What can hang from each mark:
tebav: fogule kabiv
fitan: mivif
kabiv: mivif tebav tipip
tozi: tipip
satez: fogule gutek
fogule: satez
tipip: kabiv
mivif: fitan kabiv
gutek: satez

(in the rows, 128 means zero)
Known rows, with every way that one mark hangs from another:
gutek{satez{fogule}}: [153 115  86 147 128 102 122 116 116 117 122 142 147 160 136 165 117 185
 118 145 116]
tebav{fogule kabiv}: [124 132 123 136 124 125 107 126 137  62 125 147  78 168 120 123 126 101
 110 136 172]
tipip{kabiv{mivif{fitan} tebav{fogule}}}: [184 159 125 164 113 129  84 145 145  82 115 105  69  84 118 134 150 116
 116 101 149]
fitan{mivif{kabiv{tebav tipip}}}: [201 145 108 138  67 155 108  77 119 110 112 123  95 111 124 108 143  79
 108 122 136]
fitan{mivif{kabiv{tebav{fogule{satez{gutek}}} tipip}}}: [193 142  73 147  73 151  84  66 119  78 124 141  79 121 126 102 134  87
  89 107 149]
tozi{tipip{kabiv{tebav}}}: [151 135 112 117 123 102 130 156 147  98 138 123  98  91  88 123 105 135
 138 117 137]
mivif{fitan kabiv{tipip}}: [133 100 146 158  93 117  78 112 120 127  92 114 146 113 158 149 130  51
  92 119 149]
satez{fogule gutek}: [137 117  96  87 130 115 115 106 129  85 115 167 150 126 156 149  94 158
 115 148 142]
satez{fogule}: [138 111 125 102 124 120 143 124 110 106 117 150 146 138 157 131 119 157
 119 130 136]
mivif{fitan kabiv{tebav{fogule} tipip}}: [185 106 138 156  87 138  56 115 127  97  87 118 125 111 151 150 161  67
  88 107 192]
tipip{kabiv{mivif{fitan} tebav{fogule{satez{gutek}}}}}: [174 157  89 171 118 120  73 136 149  71 130 117  59  85 123 129 129 136
 108  95 146]
fogule{satez{gutek}}: [107 122  64 140 135 112 110 114 131 113 156 145 110 131 140 116  94 166
 114 113 120]
fitan{mivif{kabiv{tipip}}}: [162 139 115 144  73 142 116  73 110 114 113 128 106 122 125 107 130  55
 101 121 120]
tebav{fogule}: [133 125 127 136 130 136 106 125 122  87 122 142 114 145 121 123 152 109
 109 108 163]
kabiv{mivif tebav tipip}: [249 141  78 120  78 169 108 132 131 136 117 112 101 100  95  94 166 138
 156 103 162]
tozi{tipip{kabiv{mivif tebav{fogule{satez}}}}}: [172 139  79 136 108 108 117 153 132  80 146 123  75  97  76  95 116 148
 125  83 145]
satez{gutek}: [126 134  98 112 135 123 100 110 147 108 126 146 131 116 127 144 102 128
 124 145 134]
tipip{kabiv{mivif tebav{fogule{satez{gutek}}}}}: [177 165  78 152 120 124  92 139 155  65 136 127  46  95 104 108 125 149
 115 105 134]
tozi{tipip{kabiv{mivif tebav}}}: [180 145  99 119 106 110 126 155 142 100 134 113  92  82  74 110 112 137
 142 108 135]

Rows:
[175 104 102 162  91 130  44 107 131  85 101 128 115 113 158 146 141  87
  80 101 187] | mivif{fitan kabiv{tebav{fogule{satez{gutek}}} tipip}}
[153 118  71 173  90 128  86 122 111  80 136 132  67 159 126  93 135  99
 107  82 181] | tebav{fogule{satez} kabiv{mivif{fitan} tipip}}
[168 126 102 154  89 138  83 122 121  79 113 130  82 148 115 114 145  68
 116 104 191] | tebav{fogule kabiv{mivif{fitan} tipip}}
[163 127 102 146  88 129 104 126 129 120 118 115  97 132 121 119 122  88
 135 124 156] | tebav{kabiv{mivif{fitan} tipip}}
[192 155 121 140  77 150 110  79 121 102 114 119  95 109 128 119 137  96
 101 131 127] | fitan{mivif{kabiv{tebav}}}
[176 101 117 171  87 132  57 116 120  96 103 119 113 117 158 137 154  87
  83  92 184] | mivif{fitan kabiv{tebav{fogule{satez}} tipip}}
[178 118  85 133  94 134  72 111 140  77 110 145  94 128 128 110 134 107
  92 118 169] | mivif{kabiv{tebav{fogule{satez{gutek}}} tipip}}
[252 138  77 127  80 176  92 129 125 104 112 124  90 114  89  90 185 123
 140  87 190] | kabiv{mivif tebav{fogule} tipip}
[139 139 107 125 112  98 134 151 134 104 135 118 103  92  74 107  99 114
 134 108 117] | tozi{tipip{kabiv{mivif}}}
[233 141 111 153  92 163  72 127 120  99 110 103 107  96 121 135 181 138
 120  89 192] | kabiv{mivif{fitan} tebav{fogule}}
[180 160 125 160 113 123  99 147 149 108 118  96  78  73 121 136 135 129
 128 113 127] | tipip{kabiv{mivif{fitan} tebav}}
[164 112 134 174 100 125  61 117 122  87 105 114 114 115 164 152 147 111
  73 104 174] | mivif{fitan kabiv{tebav{fogule{satez}}}}
[244 129  90 143  75 164  86 129 122 144 111  98 118  88 120 122 171 123
 146  91 177] | kabiv{mivif{fitan} tebav tipip}
[170 119 154 155  98 125  73 118 134 113  93 103 133  96 162 166 139 103
  92 131 159] | mivif{fitan kabiv{tebav}}
[235 123  50 158  81 160  57 116 118 101 125 121  95 104 121 110 168 132
 121  65 200] | kabiv{mivif{fitan} tebav{fogule{satez{gutek}}} tipip}
[142 131  76 127 127  98 106 145 147  67 149 141  82 100  91 116  97 144
 119 100 151] | tozi{tipip{kabiv{tebav{fogule{satez{gutek}}}}}}
[120 117  55 142 117 118  90 114 136  59 145 166  63 176 124 100 106 108
 106 112 176] | tebav{fogule{satez{gutek}} kabiv{tipip}}
